What can hang from each mark
likeno: nurud punu
punu: kune likeno
nurud: kune likeno sike
patoda: kune likeno sike
sike: patoda
tedib: patoda
kune: nurud

Every row comes from one small tree of marks. The marks that hang from a mark follow it in brackets, in alphabetical order. Every link used is in the known rows. Which tree was each row made from?
Known rows
punu[likeno[nurud]]: [ 17 -18  11   2  11  -6  -9  -9  40   8  -2   9  -1   2  27   7  13  -6
  24  -6   6 -16 -41  -8   2  -3   5  28  -5  12  -8  22 -11  13   4   6
  38  -3  -2 -23   3   6   3 -14 -18  10   0]
sike[patoda]: [ 28  -6   7  18   6   8  -7 -12  15   1   9  -5   5   9  20   6  16  12
  35  -7  15 -17 -12   1 -10  -1   2  15  -1  22  10   7 -16  10   9 -20
  15  -6  -7 -14  15  12   3 -14 -21   8  -9]
sike[patoda[likeno]]: [ 23  -7  12  17  -3  16  -1 -12  16   0   7  -3  28   6  37  14  26  15
  28 -10  11 -13 -10   5  -6   1   3  14  -2  26  20  -5  -2  -3  13 -22
  22  -6   4 -12  -2   8   1 -19 -27   3 -11]
likeno[nurud[sike] punu[kune]]: [ 11 -35  -5  -1  19   1  -4 -11  38   1  18  21  18  16  26   8   7 -13
  23   8   3 -23 -13 -17  -3   0   6  33   5  21 -18  13 -19  18   0 -13
 -19 -13  15 -27   7  19   0 -12 -16 -16  -1]
sike[patoda[kune likeno]]: [ 19  -3  10  17  -4   5  -5  -9   5  -3  13   1  25   9  10  -2  17  19
  24 -11   8 -15  -6   9  -3  -1  -5  11  -9  19  32  -9   0  -7   8 -21
  14  -2 -10 -11  -6  13   0 -14 -25 -15  -8]
nurud[sike[patoda[kune]]]: [ 23  -6   1  12  14  -2  -8 -13  -4  -1  26   4   5   3   2  -6   1  18
  23   0   8 -28   3  -2   4   2  -9  19   1  17  21  -2 -15   1   1 -17
  -2 -11 -19 -16   6  24   0  -9 -19  -6  -9]
tedib[patoda[kune likeno[nurud punu]]]: [ 16   5   5  -2  -5  -3  -3  -6  34  15  14   8  29  27   4 -11  14  12
  20 -18   4 -12 -29  -9   5 -12 -12  17 -11  22  21  -7  -1  11   3  -2
   5  -6  -3 -22  -9   8   7 -21 -24 -29  -5]
kune[nurud[likeno[punu] sike[patoda]]]: [ 28   0  -6  -5   8 -14   7 -13  26  -1  17   6   4  13  45  13  29  15
  -3  -4  21 -29   5  -6 -10 -12 -12   9   1  32  15   1 -12   7  -4 -14
 -27   8  15 -21  38  12   1  -9 -23   1 -10]
likeno[nurud]: [ 20 -11   5   2   6   5 -11  -9  36   4   0   9  10   7  27  10  13  -7
  31  -5  11 -17 -35  -7   1   2  -3  31  -6  10   4  10 -18  19   1  -4
  22 -13   1 -20   7  12  13 -12 -17  16  -2]
nurud[kune likeno sike]: [ 16 -18  -2  -1  11   8 -12  -5  24  -1  16  20  14   3  21  11  10   0
 -18  -3   8 -20  -2  -4  10   8  -8  18  -2  20  30   7  -4   8  -2 -13
  14  -5 -13 -18   9  24  -5  -7  -7  13   8]
sike[patoda[likeno[nurud[kune]]]]: [ 16 -14   5   0  -2   9   3   0  13  -4   9  11  29   0  23   6  10  11
   2  -8   5   0 -18  -3  -4   0  -6  -1 -15  13  28  -7  -2  -4  19 -10
  27 -14  11 -21  -7  12  10 -15 -27 -10 -11]
patoda[kune[nurud[likeno]] sike]: [ 22   0  -4  -4   5  -6  -8  -8  23   6  20  17  22   7  16   3  16  15
  -2   2  19 -18 -14  -3  11  -5 -20  22 -11  15  22   1  -9  -4 -19   6
  14  15 -14 -14  33  16   3  -8 -23  11   6]
patoda[kune[nurud]]: [ 22  -6  -5   2  10 -12  -8  -1  33  10   5  11  11  -3 -10  -7   5  10
  30   1  23 -14  -6   6   4  -8 -14  20 -13  16  17   6 -18  10 -16  -5
   9   7   7 -17  27  20   4  -9 -18   4   3]
sike[patoda[kune]]: [ 21  -7   2  18   5  -2  -9  -7   9   2  15   2   3   7  -6  -7   4  14
  32  -5  11 -15  -9   1  -7   1  -3   9  -8  16  25   1 -14   5   6 -12
   9  -4 -17 -19   6  21   2 -12 -24 -10 -11]
punu[kune likeno[nurud[sike[patoda]]]]: [ 15 -35  -2   4  19  -7  -1 -10   9  -3  11   7  -5   4  30  15  13   6
  11  10   6 -26 -22 -15   9  -5  11  23   4   8 -20  18 -13   2  14   0
  16  -9   7 -24  -1  20   1 -13 -20 -23 -13]
punu[kune likeno[nurud[sike]]]: [ 14 -41  -1   2  25  -6 -11 -12  27   2   7  16   6   1  29  18   8  -7
  19  13   7 -31 -23 -10  14  -3  11  38   3  10 -24  26 -12  10   3   2
  24  -5   8 -23  -1  20   1 -13 -13 -11  -2]
kune[nurud]: [ 26  -7  -5   2  12  -7  -7  -4  38   5  -1   7  11  -5  23  14  14   8
  30  -1  26 -15  -9   6   4  -9  -7  24  -6  19   5  10 -24  17  -8  -7
  15   8  19 -16  31  10   8  -9 -19  24   3]
tedib[patoda[kune likeno]]: [ 21   5  11   9  -3   9 -12  -6  17  15  10   3  30  13  -4  -3  13  22
  20 -12  10 -22 -13   6  18 -10  -5  22 -10  20  26  -6   3   7   5  -8
  25  -1 -17 -12 -10  16   0 -15 -15 -15  -4]
punu[kune]: [ 16 -37   2  16  14  15 -13  -5  31   1   2   9  16   5  10  15  11  -3
  34   2  12 -15 -13   2   2   3  17  30   1  20  -5  17 -20  16   0 -14
  14  -3   5 -15  10  24  -3 -11 -15  -7   3]
nurud[likeno sike]: [ 23 -10   0   5  10   8 -15 -18  24   2  11  12  14  14  40  25  22   1
   4  -1  11 -34 -10   1   8  10  -2  34   6  24  13   8  -8  10  -4 -11
   3  -6 -13 -16   9  15  -3  -5  -8  20  10]

Which tree is each row?
[ 15 -31   5  18   2  12   2  -9  26  -7  13   3  34  18  29   8  27  10
  28  -3   4 -10  -3  -3 -22  -3  16   7  -2  38   5   3  -4   2  14 -25
 -10  -3  16 -13   4  13  -9 -18 -30 -34 -10] | sike[patoda[likeno[punu[kune]]]]
[ 19 -26  -1   3   5  -2   9  -1  33  -3   9   4  32  10  31  11  25  17
  20  -1  20 -11   2   2 -15 -17   6   3  -6  36   3   0  -9   0   6 -19
 -13   9  42 -17  24  11  -2 -20 -33 -32 -11] | sike[patoda[likeno[punu[kune[nurud]]]]]
[ 19 -17  -4  -2   3   2   4   4  39  11   6   6  38  15  22   9  23  22
  17  -7  22 -16  -6   3  11 -27   4  17  -6  33   1   5  -8  12   0 -12
  -3  14  32 -11  19  11  -3 -20 -24 -32  -5] | tedib[patoda[likeno[punu[kune[nurud]]]]]
[ 14 -20  -1  -1  17 -14   0  -5   7  -4  16  12  -5  -7  17   0  -1  10
  -9   4   8 -18 -13 -13   6  -4  -8  11  -5  16   3  10  -8   1  14  -2
  27  -9  -3 -28   0  19   7 -15 -19  -3  -7] | punu[likeno[nurud[kune sike[patoda]]]]
[ 23   2   2   2  -2  -7   5  -4  13   1   8   3  23  -5  14   1  17  28
  17  -6  18 -14  -1  10  -2 -12 -15   3 -15  16  30  -6  -3 -12   0 -13
   9   8  18 -14  15  12   8 -10 -31 -10  -8] | sike[patoda[kune[nurud] likeno]]
[ 11 -35  12  13   9  22  -4 -10  31   0  26  16  53  17  32   6  22  -1
  32   4   0 -13  -8 -10 -10  -2   8  30   6  36  -7   7  -4  -1   1 -15
  11  -2   8 -15   2  18 -12 -25 -28 -12   3] | patoda[likeno[punu[kune]] sike]
[  9 -41   6   5  16  -3 -11  -4  39   3  -1  13   2   3  20  12  10  -9
  22   4   8 -12 -39 -10   5  -6  15  23  -7   9 -23  27 -10  13   2   7
  35  -3   9 -23   2  16   0 -14 -17 -16   1] | punu[kune likeno[nurud]]
[ 16 -38  -3   5  15   5 -11 -15  40  -1  18  18  21  24  35  19  24 -12
   4   8   5 -24  -4  -7  -2   3   7  26   6  33   2  13  -6  16  -4 -18
 -23  -3  -2 -17  15  20 -13  -8 -11 -17   5] | nurud[likeno[punu[kune]] sike]
[ 18 -30  -2  -1  18   0   3  -9  37   2  13  19  42   3  37  15  20   5
  14   5  15 -24  11  -2   0 -10   0  28   2  34  -6   4  -7   4  -2 -19
 -14   7  39 -14  20  16  -4 -13 -21 -16   4] | patoda[likeno[punu[kune[nurud[sike]]]]]
[ 26  -5   6  12   6  12  -1 -18   3  -5  16   3  28   3  42  19  25  16
  21  -4   9 -31   2   2   1   2  -3  25   8  26  16  -4  -3  -5  16 -23
  14 -11   5 -14  -3  11   1 -12 -19   5  -5] | nurud[sike[patoda[likeno]]]
[ 19  -3   1  -4  11  -8  -2 -10  19   8  15  18  35  -8  15   2  11  16
  12   2  18 -28   7   6  13  -5 -19  33  -7  19  20  -4  -2  -7  -9 -11
   7   2  14 -11  12  16   4  -9 -15   3   8] | patoda[kune[nurud[sike]] likeno]
[ 16 -23  -2  -7  15  -1  -2  -3  37   4  21  24  18   2  14  -8  -4 -10
   5  -3   0 -11  -3 -17  -3   1 -15  23  -4  23   7   6 -13  18   5  -9
  -3 -16   3 -28   9  19   4 -12 -13   3   0] | likeno[nurud[kune sike] punu]
[ 22   0  -6   0  -1 -20   4  -5  33   5  15   6   3  19  11  -7  22  16
   2  -9  19 -10  -4  -2 -15 -12 -14  -3 -11  27  31  -3  -8   5  -8 -13
 -24  11   2 -19  34  13   0  -9 -30 -19  -9] | sike[patoda[kune[nurud[likeno[punu]]]]]
[ 20 -31  -8  -3  24  -7  -1  -6  39   3  15  17  20   3  22   9  11   0
  21  13  19 -25  12  -8  -2 -12   1  31   5  31 -13  12 -20  18  -9 -13
 -19   7  32 -18  33  21  -4 -11 -18 -10   6] | likeno[punu[kune[nurud[sike]]]]
[ 16  -8  13  14   4  14 -12 -12  13   3  26  17  47   5  10  -4  13  10
  29  -3   3 -13 -10   1   1   3 -10  33  -1  21  23  -5   0 -10  -7  -8
  29  -4 -16 -15  -6  18  -4 -17 -26   4   4] | patoda[kune likeno sike]
[ 21 -11   2  -3  15   1  -4 -17  38   8  15  18  16  13  35   3   8 -11
  25  -4   3 -24 -13 -17  -8  -1  -7  36   5  20  -2   5 -16  21   0  -7
 -11 -16   4 -27   7  12   5 -15 -16   9  -1] | likeno[nurud[sike] punu]
[ 23  -6  -6  -3   3 -12  -8  -4  37   6   7  14   8   7   8   5  19   9
  -2  -7  19 -14 -16   7   6  -5 -16  15 -13  14  26   8  -6   7 -20  -2
   2  13   1 -16  29  17   5  -7 -18   2   7] | patoda[kune[nurud[likeno]]]
[ 25  -1  -4   6   8 -15  -1   0  15   3  10   1   3  -5  -4  -8   4  24
  20  -4  25 -15  -4   1  -5 -13 -13   7 -11  14  20   1 -22   2  -2 -11
   1   4   4 -15  28  18   8 -10 -29  -7  -9] | sike[patoda[kune[nurud]]]
[ 21   7  11  12  -1  13 -13  -9   4  11  27   5  42  17   0  -4  10  29
  19 -11   5 -22 -14   1  21  -9 -12  28  -3  19  21 -10  -4  -4  -1   0
  37   0 -25 -14  -8  15  -3 -20 -26  -6  -3] | tedib[patoda[kune likeno sike]]
[ 19  -3  -2   7   5  -3 -10 -15   3  -2  22   6   1  16  15   3  19  16
  -5  -5  11 -30  -5   1   5   2 -12  14   0  17  29  -4  -5  -2   0 -13
 -10  -4 -24 -20   9  23  -2  -7 -17  -9  -4] | nurud[likeno sike[patoda[kune]]]
[ 13 -30   7   5  -1   6   7  -7  29  -7   9   6  33  21  37   9  25   5
  22  -6   5  -7 -25 -10 -12  -2  10   8  -6  24  -2  -1  -5   2  19 -20
  -7  -9  25 -23  -2  12   1 -19 -32 -39 -17] | sike[patoda[likeno[nurud punu[kune]]]]
[ 12 -19   2  -2  10   0  -4   1  51   5  10  21  18   8   6  -9  -1 -13
  14 -10   5   4 -19 -15 -14   1  -7  12 -11  22  11   7 -16  20   5  -5
   7 -11   5 -26   9  15   5 -16 -20   0   4] | likeno[nurud[kune] punu]
[ 22   9   4  11   7   7 -17  -4   3  10  26   5  22  16 -13  -9   1  22
  25  -5   9 -21 -14  -5  17 -10 -10  30  -1  16  15  -5 -17  10  -5   1
  29   0 -35 -17   5  23   0 -15 -26  -1  -2] | tedib[patoda[kune sike]]
[ 21  -6  -7  -7  11 -19  -4 -10  37   8  21  22  12  12  19  -3  16   9
  -5   2  14 -26   4  -7  -3  -8 -19  21  -4  27  17   3  -8   9 -18  -7
 -30   8   4 -17  30  18  -3  -6 -15  -6   8] | patoda[kune[nurud[likeno[punu] sike]]]
[ 17 -32  -8   1  16  -6  -1   0  49   4   6  14  18   6  15   4  10  -5
  27   3  23 -11   0  -4 -13 -16   8  18  -3  31 -12  14 -19  23  -7 -16
 -13   9  32 -15  36  19  -2 -11 -23 -14   1] | likeno[punu[kune[nurud]]]
[ 18  -4   7  15   5   1   2 -16  13   1  27  10  27  14  15 -13  18  16
  20  -7   2 -23  13  -5 -12  -2 -11  16   4  34  25  -9   0  -6   6 -21
 -20  -9  -8 -17  -3  16  -5 -18 -23 -23  -9] | nurud[sike[patoda[kune likeno[punu]]]]
[ 26  -4  -8  -9  14 -10  -1 -14  44   6  13  15  15  13  48  16  25   5
  -5  -1  20 -28  -1  -5  -4  -7 -14  26   2  33  10   7 -11  14 -15  -9
 -21   9  14 -16  36  11  -1  -8 -14  14   3] | kune[nurud[likeno[punu] sike]]
[ 16  -6   6  -6   5   1  -7 -15  16   4  18  22  34   2  22   3  10   0
  12  -3   1 -28 -17  -5  12   4 -14  35  -5   8  15  -5   2  -5   1  -5
  13 -16   1 -18 -14  15   8 -11 -15  -2   0] | patoda[kune likeno[nurud[sike]]]
